Known rows, with every step that occurs:
bofi, rozos, zemel: [  1   2   3  18   9  -3  18  -8  10   1 -11  12   6 -19 -16  -9   3 -33
  17 -25   1  13  14  19  22   2 -29   4  35   0  17   0  11  18 -26 -27
 -10 -26  20  24 -19  29   5  41  -3 -41   2  45  -8 -11 -48]
bive, zemel, rozos: [ -1 -14  54  16  19  -2  27 -11  16   5  57  31  75  -6 -12   0   2 -28
  24  -7  10   6  -8  25  23  -6 -35  -1  16   7   4  10 -18  26 -20  52
   6  17  -7  -3 -11 -22   8  15  -9 -88   1  34  -1 -10 -34]
zopofe, levobi, rozos, zemel: [ -4  12  10  25  -6 -13  13  -2   1  16 -15   3  27 -23 -15  -7  -5 -29
   3  -8  -3  11  21  36  27  -5 -15  21  14  -6   6  13   2  27 -39 -17
 -11  -7  20  39 -21 -18  16   1 -10 -11   1  47  -4 -13 -41]
lemabu, kuni: [-15 -22  49  -5  25  -5  24 -32   6  -3  42  16  13 -22 -14  -5  -6 -41
  26  -6  40  17  24   6   5   0 -31   0  46  -7  52 -14  -5   1 -10 -16
  -1  13  34  24  -4  -9  25  29   6  17  10  36   5 -12 -29]
rozos, zemel, bive, levobi: [  8  27  26  38   7  40  21  -3   8  17  69  32  19  12   0  20 -16 -29
  23  34   9   3  12  37  18 -10 -21  37  -6   2  10   6  10  45 -16 -26
  -5  23  17 -11 -37  -4   8  -1  16 -15   1  26  -9  -6 -32]
zopofe, levobi, rozos: [ -9 -23  18  28   4 -31   4   3   8  27 -19   0  13 -38 -25   1 -18 -22
   0  50  -4  12  39  17  17 -22  -1  19  -3 -16  -3  23  -8  19 -30  -3
  -4  -3  -2  39  -8 -36  28 -19  18  18   3  37   5 -13 -49]
levobi, zopofe, zemel, rozos, loso: [-16  -3  42   7  21 -10  12   9   3  23  49  11  53 -15 -12 -13  10 -26
  20  30 -11  -9 -11  30  26  16 -26  20 -19  15 -22  14 -14  48 -18  42
  -4  32  -1  14  -2 -22  17  21 -14 -66  -5  39  -4 -24 -25]
lemabu, kuni, loso: [ -7 -13  18 -26  13  -2  22 -17  13   9  68  -8   8 -37 -15  -2  -7 -34
  27 -29  11   6  13   5  -6 -15 -24   0  18  -5  22  -8 -21  -5   2  -5
   2  23  36  49  -3 -30  23  24  -9  45   0  30 -12 -17 -24]
bive, levobi, zopofe, zemel, rozos, mosa: [ -6  -2  43  13  11  15  45  -1   5  22  31  23  25   3 -14   6 -12 -11
  10  15  -5 -10  -2  38  28  18 -43  18  24  -2   3  18 -13  44 -12  36
  -8  31   2   4 -33  68  26   5   9 -45   8  46 -22 -27 -15]
zopofe, zemel, bive, levobi: [  9  23  39  39  13  31  19  -7   8  12  78  26  33  12  -4  21 -23 -22
  29  65   9  -1   9  28  14  -1 -24  36   0   4   0  16   8  47 -19 -27
  -2  34   9 -15 -29  -7  15 -17  26  -9   1  30  -7  -8 -26]
zopofe, zemel, rozos, rimok, kuni, loso: [  8  -4  39 -40   8  -7  33 -18  22  25  52  20  33 -39 -14  14 -13 -23
  23 -37 -10  -3  -2  -7   2   6 -39   7  64  -3  12  14 -44   9 -16  13
   1  42  25  57  -4 -32  19  24  12  21  -9  31 -19 -20 -29]
zopofe, zemel, bive, levobi, rozos: [  0  -8  28  53   8  -4  18   1   8  27   6  45  31  -6 -14   4 -37 -20
  17  58   7   1  26  18  16  -5  -4  31 -16 -11 -16  31  -3  43 -24 -18
  -2  15 -13   7 -21 -32  25 -38  23  12   4  30   7 -13 -51]
kuni, loso: [ -3 -17   8 -22   7   2  10   0  17  17  66 -18   2 -37 -18   2 -12 -25
  22  -1 -12   0   7  11  -5 -27 -22   3   7  -5  -1   8 -27   6   0  11
  -2  15  16  39   2 -33  15   6  -5  37  -6  30 -12 -15 -22]
zemel, bive, levobi, rozos: [ -1 -17  24  52   9  -1  17   5  11  31   3  48  18 -10 -15   7 -36 -22
  14  56   9   4  31  18  14 -16  -2  30 -23 -14 -10  25  -5  39 -17 -14
  -2   9 -15   5 -21 -34  22 -32  23  17   5  24   9 -12 -54]
bofi, rozos: [ -1 -39   8  18  25 -15  11  -3  20   3 -11  14 -15 -30 -27  -1  -6 -28
  22  25   2  13  27  -7  10 -12 -21  -5  32  -9  13   5   7   6 -13 -17
  -2 -29  -2  19  -5  33  12  37  28 -25   2  35  -1 -10 -58]
rimok, rozos: [-15 -55  30  -2  16 -18  20   0  17   6  -6 -15  25 -25  17  -6 -30 -27
   9  -4   6  15  -5  -5   8   6  -6   0  37  -8   9  14   5  20  -3  29
  -9  -6   0   8   2 -33  22 -19  12 -12  -2  32  13 -23 -39]
rimok, kuni: [ -8 -34  41 -19  18   0  27 -27  19  15  31  19  24 -29   4  18 -13 -25
  23   2  17   4  17  -9   9  -3 -38 -13  88 -13  51  -7 -25  18 -12   7
  -4  39  -1  33   9 -24  11  29  28  19  -3  36   0 -12 -30]
levobi, zopofe, zemel, rozos: [ -2 -17  63  14  21 -22  31  -8   7  -5  33  37  75  -7 -25 -17 -16 -15
  25  26   3  -3 -18  28  21  12 -38   5  20   8  -1  24 -28  35 -26  30
   9  18   6   1 -15  29  24 -11   0 -99  12  48  -6 -15 -32]
levobi, rozos: [-11 -42  24  28   9 -26  10   0  11  24 -26  25  13 -31 -23 -11 -31 -24
   9  37   7   8  28   8  10 -17  -7   8   5 -17  -1  25 -17  23 -20   3
  -5  -7 -15  23   2 -35  22 -24  14  23   4  36  15 -15 -49]
rozos, mosa: [-16 -19  27   1   9  21  27  -1   7  27  20  -6 -26 -16  -8  14 -10 -21
   4  15  -5  -3  19  27  17  -7 -41  10  38 -12  19   8  -3  24  -3  26
 -23  15   1  17 -10  38  21  21  11  28   0  43 -10 -24  -7]
rimok, rozos, zemel, zopofe, levobi: [  0   9  25  -5  -3  -2  11  -6   2  -6  43 -52  60 -28 -12  10  -5 -18
  15  14 -11  15  19  37  24 -12  -8  19   6  -8  14  14  12  12 -24   2
   5  -4  32  36 -22  10  36  23 -12 -47 -10  42  -5   1 -27]
zemel, bive: [-10 -23  50  35  18  12  17   1   9   7  57  33   4 -20   5  17 -25 -27
  28  32   1  -8  15  30   5 -30 -35  27   0   1  13  14  12  22  -6  -4
 -16  14   3  -5  -1  -6  20   7  12  10   4  30   4  -6 -25]
levobi, zopofe, zemel, rozos, bofi: [-12  23  45  -1  27 -39  26  13  10  24  22   9  29   8 -14  -6   4 -28
  21  27   4   3 -27  21  12   4 -31  11   6  -2   4  24 -19  43 -20  29
   7  -6  -3  -3  -6   7  26 -22   1 -40   7  35  -3 -20 -16]
bive, levobi, zopofe: [  0  -2  28   6  15  10  24  -8   7  -1  45  19   9  -4 -27 -17 -21 -10
  12  56  22   2   6  35  15 -10 -26  31 -39  -9  25   8 -24  37  -3  14
   8  -6  -8 -12 -29  25  10 -14  25 -35   8  37 -16 -11 -18]
rimok, kuni, lemabu: [ -4 -24  50 -28  15  -8  11 -24  21  24  20  18   6 -40 -27   9 -18 -15
  15  10  -1  -9  38  -4  20 -36 -36 -30  38 -18  37 -22 -18 -11 -15 -18
 -21  50   8  20  17  14  13  44   8  15  -5  38   2 -12 -37]
rozos, zemel: [ -3  11  21   9   2   8  16 -10   4   4  18   1  22 -13 -10  -9  -2 -33
  14 -18   5  10   5  34  20  -2 -33  10  36   1  22   3  -1  26 -27 -10
 -14  -1  25  19 -13  -2   6  19 -14 -20   1  47  -5 -11 -24]
zemel, zopofe, levobi: [ -1   0  35  -6   3   1   3  -7   5  -3  64 -50  47 -31 -28  17  -5 -16
  19  53  -9  12  31  33  18 -28 -12  17   3 -11  17  15   2   7 -21   4
   8   4  23  33 -13  13  38  24   1 -28  -8  39  -3   6 -23]
bofi, rozos, rimok, kuni, lemabu: [  4 -15  55 -31  15 -15  14 -26  26  30  -5  39 -14 -46 -40   9 -18 -19
   9  -3  -5  -2  43 -14  22 -26 -41 -14  48 -19  39 -12 -18 -20 -22 -31
 -22  29  17  26   8  31  16  60  25  13  -7  34  -2 -14 -48]
zemel, bive, levobi: [  5   8  33  37  13  35  17  -1  12  19  75  30  12   7  -5  24 -22 -26
  25  61  10   2  16  28  11 -17 -19  34 -10  -2   9   7   4  40 -10 -17
  -2  26   8 -15 -29 -12  12  -7  28  -3   1  20  -4  -5 -32]
zopofe, levobi, rozos, rimok, kuni, lemabu: [  3  -7  57 -28   7 -21  10 -24  21  39 -10  31  -3 -49 -40  12 -20 -16
   1   8  -8  -2  48  -5  25 -30 -34  -4  38 -22  33  -6 -21 -17 -29 -27
 -23  39  19  35   5   7  21  43  22  26  -8  35  -1 -14 -45]
bive, zemel: [ -3   7  34   7  13  13  19 -22  10  -3  70  -5  46  -9  -4   0   5 -28
  20  -7  24   8   6  25  20  -8 -39   9   4   2  11   6  -2  23 -17  35
  -4   6 -19   0   1 -54  -3  15  -8 -12 -10  39  -4  -8  -5]

Rows:
[  5  14  18   1  -1  -1   8  -7   3  -7  43 -42  47 -30 -27  13   3 -19
  19  24 -12  15  31  36  25 -18 -13  18   6  -8  16  11  13   8 -27 -13
   8 -13  30  40 -24  33  34  42  -5 -53  -8  42 -10   5 -34]
bofi, rozos, zemel, zopofe, levobi
[  1 -10  32   7  -3   0  21  -9   2  -7  21  -9  75 -18 -26 -11 -28 -16
  29  -3   1   5  19  35  21 -10 -12   7  -4 -16  10  29  -4  20 -19   0
   8 -14   6  21 -11  17  36  19 -35 -42  -8  43  10   2 -33]
levobi, rozos, zemel, zopofe
[  2 -15  53 -20   8 -16  28 -27  19  36 -11  43  13 -40 -14  20 -19 -27
   5  -6   8  10  30 -12  13   8 -35  20  88 -18  44  15 -31  10 -30  -3
  -8  23  12  50  -5 -35  20  26  45  35  -7  33  -1 -15 -42]
zopofe, levobi, rozos, rimok, kuni
[  7  -9  77 -10  15 -11  20  -9  19  27   5  55  13 -24 -39   1 -16 -34
   6   3  -2  16   4  10  11   1 -41  35  54  -2  21  34 -33   9 -32  19
  -5  -8  33  11 -18   4  21  20  26 -38  -1  30   2 -12 -41]
zemel, rozos, rimok
[-11  22  44   1  26 -36  21  14  12  30  22   3  30  10 -12   3   7 -33
  24  28   1   7 -23  15  11   3 -27   4  24  -1   1  23 -14  42 -23  22
   5  -1   1   1  -1  -8  26 -17   1 -28   4  33   2 -19 -20]
zopofe, zemel, rozos, bofi
[ 11 -10  45  -6  18 -14  14 -11  22  22 -23  42 -30 -34 -44   1 -13 -34
   6   7   0  21  24  -6  10   2 -37  34  53  -9  23  30 -11  -3 -28 -15
 -10 -39  25  21 -14  21  16  41  43  -2  -5  32  -2 -13 -49]
bofi, rozos, rimok
[ -7  -3  59  36  19   0  28  -8   0 -11  61  35  32 -12   2   2 -31 -14
  31  37   4 -18  -1  40  13  -7 -45  37 -14   8   1  27  10  34 -14  -7
 -12  19  -2  -9  -7  17  24 -11  10 -13   7  45  -6 -11 -10]
levobi, zopofe, zemel, bive
[ 12  16  61  20   5  -8  20  -9  12  36 -13  60   7 -16 -36   4 -33 -27
   3  29   3  12  21  11  13  10 -26  59  22  -9   1  50 -16  25 -38 -21
 -10  -6  17  12 -26 -26  25 -15  38  24  -3  29   2 -16 -41]
zopofe, zemel, bive, levobi, rozos, rimok
[-21  -3  22 -11  24 -37  19  18  17  32  -7 -29  -6  -4  15   2  -6 -36
  10   6   5  15 -17  -2   2   0  -8   7  17 -13  12  16   4  33  -3  28
  -6 -25  -8   3   6 -40  25 -29   8  18  -4  24  11 -26 -20]
rimok, rozos, bofi
[  4  20  41  11  14  -2  25 -18  -1 -11  49   4  51   3 -24 -18 -21  -8
  22  56  16  -2  -8  31  20  21 -34  25   1   3   4  25 -16  45 -24  -6
   5  17   0  -3 -17  17  17 -27  16 -30   5  54 -15 -16  -7]
bive, levobi, zopofe, zemel
[-22 -20  14  17  12 -14  -2  15   5  43  10   2   9 -32 -11  -9   0 -31
   8  38  -9  -1  21  16  19  -5  -5  22 -28  -3 -23  16  -8  39 -13  24
 -14  12 -17  29   9 -69  15  10  -5  18 -10  29  12 -23 -37]
levobi, rozos, loso
[  2  -1  37  -5   0  13  19 -13   2 -16  49 -21  74 -15 -22  -6 -19 -18
  33  -5   2   6  10  38  19 -11 -22   3   8 -10  21  20  -2  18 -15   2
   8  -8  17  15 -10  28  32  33 -36 -51 -10  43   6   5 -21]
rozos, zemel, zopofe
[  4   7  23  28  16  12  34  -4   6  -4  43  46   7  -2 -17 -11 -22 -11
  18  30  16  -5   9  43  19  -7 -29  43 -52  -3  17   8  -4  39  -3  -6
   3 -12  -5 -13 -40  48  11   3  22 -48  10  34 -21  -9 -29]
bofi, rozos, zemel, bive, levobi, zopofe
[  2  18  27  -4  -4   4   7  -8   0  -5  55 -50  55 -26 -24  12   1 -19
  18  27 -10  13  26  43  24 -20 -15  21   6  -7  18  13   6  11 -28  -6
   6   1  33  37 -22  16  33  32 -12 -42  -9  44  -8   5 -22]
rozos, zemel, zopofe, levobi
[-21 -38  23  -3   9   8  36   5  10  26  -7 -17 -14 -19  16  10 -22 -20
  -2 -14  -6   1   6  13  17  10 -24   8  40 -14  12  12   8  26   4  43
 -25   8  -3  15 -12  23  26   4  12  17  -2  39  -5 -34 -17]
rimok, rozos, mosa
[ 10   6  76  -9  14  -5  25 -16  18  23  24  54  31 -17 -33   1  -7 -34
   8 -17   5  15   0  15  17   7 -47  36  42   2  16  33 -28  12 -33  32
  -4  -6  21   5 -20 -18  13  24  18 -47  -6  31  -4 -12 -32]
bive, zemel, rozos, rimok
[ -7   5  33  50   3   2  21   4   2  12  25  38  17 -21   8  12 -20 -27
  18   1  -7  -6  20  45  19 -21 -27  39 -14   2   2  17  21  28 -24 -21
 -19   7  13  16 -20  -9  22   5  -3  -3   5  36  -3  -8 -37]
zopofe, levobi, rozos, zemel, bive
[  0 -24  57 -21  11 -15  31 -28  21  35 -18  57  11 -37 -12  14 -25 -27
   9 -11  13   9  25 -17  10  11 -37  15  91 -19  45  17 -36  12 -26   0
  -9  22   5  42  -1 -35  17  24  41  38  -6  31   3 -17 -42]
levobi, rozos, rimok, kuni
[ 11  23  16  43  11  34  22  -2  11  15  55  37  12   8  -4  19 -13 -28
  25  31   7   5  16  31  19  -7 -20  36  -8   1   7   4  16  40 -16 -33
  -4  11  13  -8 -40  12   8  12  21 -25   2  24 -10  -5 -44]
bofi, rozos, zemel, bive, levobi
[  2  -4  46  -5   8  17  21 -22   7 -20  87 -25  91 -12 -18   0 -15 -15
  37   4  15   5  13  30  19 -16 -24   3 -14  -9  13  22  -2  16  -8  34
  14  -2 -15   2   0  -8  25  32 -30 -44 -17  39   7   7  -8]
bive, zemel, zopofe
[ -8  -5  35  51   6   4  24   2   3  12  23  50  16 -17   8   7 -27 -28
  22  -6  -1  -9  15  41  16 -18 -29  34  -9   2   3  18  17  30 -19 -17
 -20   4   6   8 -15 -10  19   2  -5   1   6  35   3  -9 -37]
levobi, rozos, zemel, bive
[  2  17  34  -3   1   8   8 -15   3  -9  81 -51  67 -26 -21  17   3 -16
  21  34  -2  13  28  38  24 -23 -17  19 -11  -7  12  15   6  11 -22  17
   9   4  12  29 -14  -9  30  30  -8 -38 -15  41  -7   6 -14]
bive, zemel, zopofe, levobi
[ -1  -1  36  22  17  15  30  -5   5  -1  62  38   9  -3 -16  -8 -27  -9
  17  53  19  -6   7  42  14 -16 -29  44 -54  -5  19  11 -13  40   1   9
   4  -1  -9 -19 -31  29  13 -12  24 -30  10  33 -16  -9 -18]
zemel, bive, levobi, zopofe
[ 10   5  85  -9  15 -18  28 -14  12  15   8  54  33 -17 -43 -10 -20 -25
   9   7   0   9  -8  18  16  18 -48  40  43   2  13  42 -35  18 -38  16
  -3  -5  29   8 -21  16  24   7  23 -52   2  41  -6 -17 -30]
levobi, zopofe, zemel, rozos, rimok
[ -6   2  41  38   9  17  23  -2   3   4  49  35  15 -14  11  12 -18 -31
  25  -7  -1  -8   8  43  14 -20 -39  31   2   7  12  10  18  27 -16 -16
 -20  10  18   2 -13   0  15  16  -7  -8   4  36  -3  -7 -25]
rozos, zemel, bive
[ -8  -3  24  37   3  17  35   4   4  39   4  25  -5  -4  -6  17 -26 -14
   4  29  -4  -9  25  29  24   6 -25  31   6 -14  -8  25   4  43 -13   7
 -20  24 -11  14 -27  24  29 -12  19  34   3  39 -10 -28 -24]
zopofe, zemel, bive, levobi, rozos, mosa
